Each row was made from one path, in order. Every step used is in the known rows, and no mark comes twice. Write each row's path.
In the rows, 128 means zero.
Known rows:
zarif -> duva: [150 150 138 131 127 125 110 120 135 107 164  90 142 131 125 130 101 129
 129 135 161 127 157 152 155 175 116 131 135 137]
duva -> zarif -> vesu -> sesugim: [125 208 150 114 106 105 135 116  92 146  85 102 115 134 114 135 136 132
 131 128 122 102  60 135 111 116 151 125 107 162]
migi -> fevet: [126  72  93 130 147 115 136 135 129 208 132 103 102 117 119 130 124 127
 121  99 134 132  94 129 142  92 132 138 139 160]
migi -> gedid -> rakaz: [156 157 115 117 108 174  93 167 149 152 140 112 118 130 147 123 143 129
 125 110 135 128 178 143 130 200 127 131 159 112]
zarif -> duva -> fevet: [131 120 102 147 147 116 128 101 150 130 145  68 131 129 117 135 104 142
 131 120 164 125 131 154 151 118 126 133 125 134]
gedid -> rakaz -> sesugim -> vesu -> zarif -> duva -> fevet -> bedogi: [148 115 116 126 114 141 139 123 108 169 133  80 145 140 144 141  93 144
 111 150 143 163 111 162 126 174 159 136 133 161]
vesu -> zarif -> duva: [152 148 122 119 121 133 101 128 124 121 127  90 137 142 119 132  97 118
 135 147 141 155 155 170 131 184 111 130 128 162]
femoz -> sozo -> fevet -> duva -> zarif -> vesu -> sesugim -> rakaz: [121 141 127  95 130 111 119 147 122 145 104  96 129 137 121 130 134 151
 113 126  87 104  76 153 108 187 142 162 123 175]
bedogi -> fevet -> duva: [125 162 146 137 137 105 107 133 135 173 147  79 141 119 159 132 122 136
 129 141 149 145 127 150 152 171 162 143 128 149]
vesu -> sesugim -> rakaz -> duva -> zarif: [125 186 103 120  98 128  99 119 104 106 122 111 137 139 121 142 135 120
 147 140 103 129  95 161 107 208 113 147 149 138]
rakaz -> gedid: [127 148 122 118 134 157 114 132 150 129 153 162 132 112 124 145 137 129
 133 130 141 115 135 147 109 193 130 114 150 131]
zarif -> duva -> rakaz -> sesugim: [136 174 109 130 104 158 107 140  85 131 159  60 140 118 140 138 143 124
 120 127 146 107 144 139 112 187 131 137 127 159]
zarif -> vesu: [141 186 167 114 148 107 137 100 132 125 115 134 113 124 119 128 142 140
 129 124 108 108 109 121 111  97 154 119 131 154]
migi -> gedid -> rakaz -> sesugim -> vesu -> zarif: [140 145 113 107 112 165 118 148 105 159 105 113 118 135 135 141 130 123
 128 129 104 142 131 166  72 124 145 134 125 191]
sesugim -> rakaz -> duva -> zarif: [128 179 101 120 108 132  95 114 113  99 129 121 138 138 122 141 139 121
 149 141  95 134 110 158 105 211 107 147 157 131]
gedid -> rakaz -> sesugim -> vesu -> zarif -> duva: [160 164 130 118 113 140 107 133 118 126 152  74 138 140 124 139 106 127
 127 141 138 136 158 176 119 160 132 139 143 176]
femoz -> sozo -> fevet -> duva -> rakaz: [140 145  63 120 120 139  96 156 161 144 129  61 140 133 161 127 156 145
 129 115 114 113 148 158 127 230 118 147 140 156]
gedid -> rakaz -> sesugim: [132 165 138 132 101 154 120 146  84 156 163  84 131 118 128 139 149 127
 115 138 137 116 144 132 109 152 160 133 146 133]
sozo -> fevet -> duva -> zarif: [119 178 106 127 127 123  97 115 120 155 110  89 142 139 134 139 147 133
 145 148 109 135 117 159 110 204 125 131 125 143]
sozo -> fevet -> duva -> rakaz -> sesugim -> vesu -> zarif: [132 148  96 109 117 148 119 146 108 164 104  83 128 138 138 142 136 131
 130 136  98 139 113 170  74 128 148 138 118 209]
duva -> rakaz: [143 147  77 117 109 146 101 150 139 118 118  95 133 134 147 123 155 127
 131 107 108 116 139 129 123 179 106 143 140 134]
sozo -> fevet: [113 110  88 128 142 121 139 130 148 156 134  79 118 133 119 131 135 144
 120 128 136 113 115 139 130 133 136 116 119 144]
bedogi -> fevet: [115 128 116 134 143 100 131 118 135 161 139  89 116 126 138 133 125 130
 120 124 141 132 108 130 155 115 151 139 126 135]
bedogi -> fevet -> sozo: [128  93  72 126 116 107 142 127 162 178 152  85 118 129 162 133 132 132
 113 125 148 122 129 131 129 164 140 152 115 164]
duva -> zarif -> vesu: [138 211 152 111 143 109 122  84 119 123  96 135 116 133 114 135 156 135
 140 129  86 111 100 129  95 124 140 122 132 153]
fevet -> duva -> rakaz -> gedid: [140 180  98 112 120 168  85 153 158 134 152 128 145 112 149 141 154 132
 137 123 132 114 149 157 110 252 123 129 159 143]

Which path is each row?
[135 112 109 137 115 131 146 113 121 150 131 108 140 132 147 138  95 139
 124 149 150 164  95 150 137 180 151 128 136 136]
rakaz -> duva -> fevet -> bedogi
[152 173  85 104 120 170  90 145 161 115 153 122 140 123 136 146 141 130
 136 118 128 110 149 171 104 230 112 130 161 162]
sesugim -> vesu -> zarif -> duva -> rakaz -> gedid
[126 140 150  95 124 115 123 154 111 134 109 116 127 131 116 124 126 139
 111 121  96 109  74 129 115 140 143 158 122 162]
zarif -> vesu -> sesugim -> rakaz
[135 141 100 108 113 151 123 140 101 146  99 106 125 138 132 141 135 124
 130 130  92 139 114 159  71 110 139 139 120 198]
duva -> rakaz -> sesugim -> vesu -> zarif
[153 241 144 113 125 129 104  96 130 117 119 124 113 130 126 137 156 132
 148 126 103 112 121 148  98 175 140 121 157 149]
migi -> gedid -> rakaz -> duva -> zarif -> vesu
[128 219 158 116 105 103 127 120  92 155  90  94 123 132 122 135 135 135
 133 133 126 107  64 141 113 133 157 128 108 167]
fevet -> duva -> zarif -> vesu -> sesugim
[123 149 125 132 136 119 112 142 144 172 142  72 141 124 146 130 129 146
 129 144 145 133 132 156 136 182 151 128 123 155]
sozo -> fevet -> duva
[139 106 117 128 122 136 146 114 104 165 124  88 145 136 145 142  87 142
 113 150 146 163 100 159 122 163 156 132 118 170]
rakaz -> sesugim -> vesu -> zarif -> duva -> fevet -> bedogi
[137 162  85 110 120 170  96 147 158 123 147 140 135 116 137 141 156 128
 135 115 126 106 143 147 107 228 114 125 158 135]
duva -> rakaz -> gedid
[138  93  62 130 114 125 143 116 154 166 154  62 127 131 147 142 117 140
 120 125 155 117 136 159 101 146 136 152 109 194]
rakaz -> sesugim -> vesu -> zarif -> duva -> fevet -> sozo
[129  94 109 119 123 132 149 133 121 174 120 104 137 139 146 131 109 143
 108 153 134 155  97 138 133 192 150 118 119 147]
sozo -> fevet -> bedogi
[151 239 146 115 124 112 111  89 127 111 123 119 118 133 116 139 157 134
 147 134  95 112 113 145 100 154 145 125 164 145]
gedid -> rakaz -> duva -> zarif -> vesu
[135 119  94 137 145 119 128 103 148 136 127  69 128 137 115 140 100 141
 134 122 146 134 124 170 130 100 130 137 123 161]
sesugim -> vesu -> zarif -> duva -> fevet
[127 141 144 129 129 134 152 118 106 127 161 113 132 117 137 144 135 146
 117 116 128  93 110 135  97  55 164 138 128 173]
rakaz -> sesugim -> vesu
[120 138 123 100 124 155 108 159 135 135 144 152 136 116 118 142 131 133
 120 126 125 108 103 150 108 211 132 138 145 145]
vesu -> sesugim -> rakaz -> gedid
[125 157 136  95 131 148 111 150 138 133 140 154 130 115 115 142 136 137
 120 124 119 101  96 148 101 201 141 135 146 155]
zarif -> vesu -> sesugim -> rakaz -> gedid
[137 163 127 125 120 142 131 134 112 131 161  89 141 117 154 142 146 148
 120 111 122  92 119 143  96  96 159 148 134 181]
fevet -> duva -> rakaz -> sesugim -> vesu
[136 150 120 122 111 131 109 139 134  90 170 119 136 124 129 133 117 127
 134 134 126 131 123 156 128 192 127 151 169 137]
sesugim -> rakaz -> duva
[132  99  52 139 108 119 143 115 170 152 159  83 123 127 150 138 124 137
 130 123 159 118 131 149 116 163 131 147 128 161]
rakaz -> duva -> fevet -> sozo
[143 207  95 127  95 152  85 119 123 115 135 111 129 138 133 141 147 117
 155 134 117 134 141 165 110 230 111 132 168 119]
migi -> gedid -> rakaz -> duva -> zarif
[128  77  56 133 119 119 147 119 169 167 141  88 122 130 148 134 129 140
 122 119 148 117 130 136 113 143 129 147 111 160]
duva -> fevet -> sozo
[139 134  96 138 133 130 124 112 134 146 141  51 129 135 115 143 109 141
 129 124 148 130 133 171 125 113 143 140 133 160]
gedid -> rakaz -> sesugim -> vesu -> zarif -> duva -> fevet
[131 158 113 125 124 139 134 135 120 140 164  73 138 119 151 143 149 153
 117 111 124  87 115 146  97  98 162 145 131 187]
sozo -> fevet -> duva -> rakaz -> sesugim -> vesu
[139 153 140 126 117 140 142 131 114 133 173 100 132 121 136 143 143 148
 114 115 123  94 125 138 101  69 169 144 149 161]
gedid -> rakaz -> sesugim -> vesu
[139 232 143 114  92 125 118 128 101 146 103  94 111 131 124 135 137 130
 136 123 135 103  82 150 112 163 151 125 128 159]
migi -> gedid -> rakaz -> duva -> zarif -> vesu -> sesugim
[128 190 159 116 110 104 145 126 101 148  98 101 113 128 117 130 127 135
 123 124 136 101  67 129 122  98 160 124 107 164]
zarif -> vesu -> sesugim
[127 180 118 131 104 158 104 149  82 152 147  68 144 112 153 137 154 127
 124 132 135 116 136 138 102 189 146 140 125 162]
fevet -> duva -> rakaz -> sesugim
[144 101 114 126 125 131 143 114 122 159 118  97 144 142 145 138  84 144
 117 147 141 167 102 160 131 163 147 134 123 162]
sesugim -> vesu -> zarif -> duva -> fevet -> bedogi
[124 162 126  96 134 142  99 149 133 168 135 138 130 112 118 146 139 137
 125 124 113 109  85 159 100 219 141 142 150 169]
migi -> fevet -> duva -> zarif -> vesu -> sesugim -> rakaz -> gedid
[142  86  56 127 118 119 142 117 173 158 146  71 127 137 147 138 114 141
 123 122 150 121 138 159 110 145 127 152 113 185]
sesugim -> vesu -> zarif -> duva -> fevet -> sozo
[124 154 143  94 121 116 116 146 104 133  99 116 129 135 114 127 133 137
 116 124  85 111  69 133 108 153 136 159 122 161]
duva -> zarif -> vesu -> sesugim -> rakaz
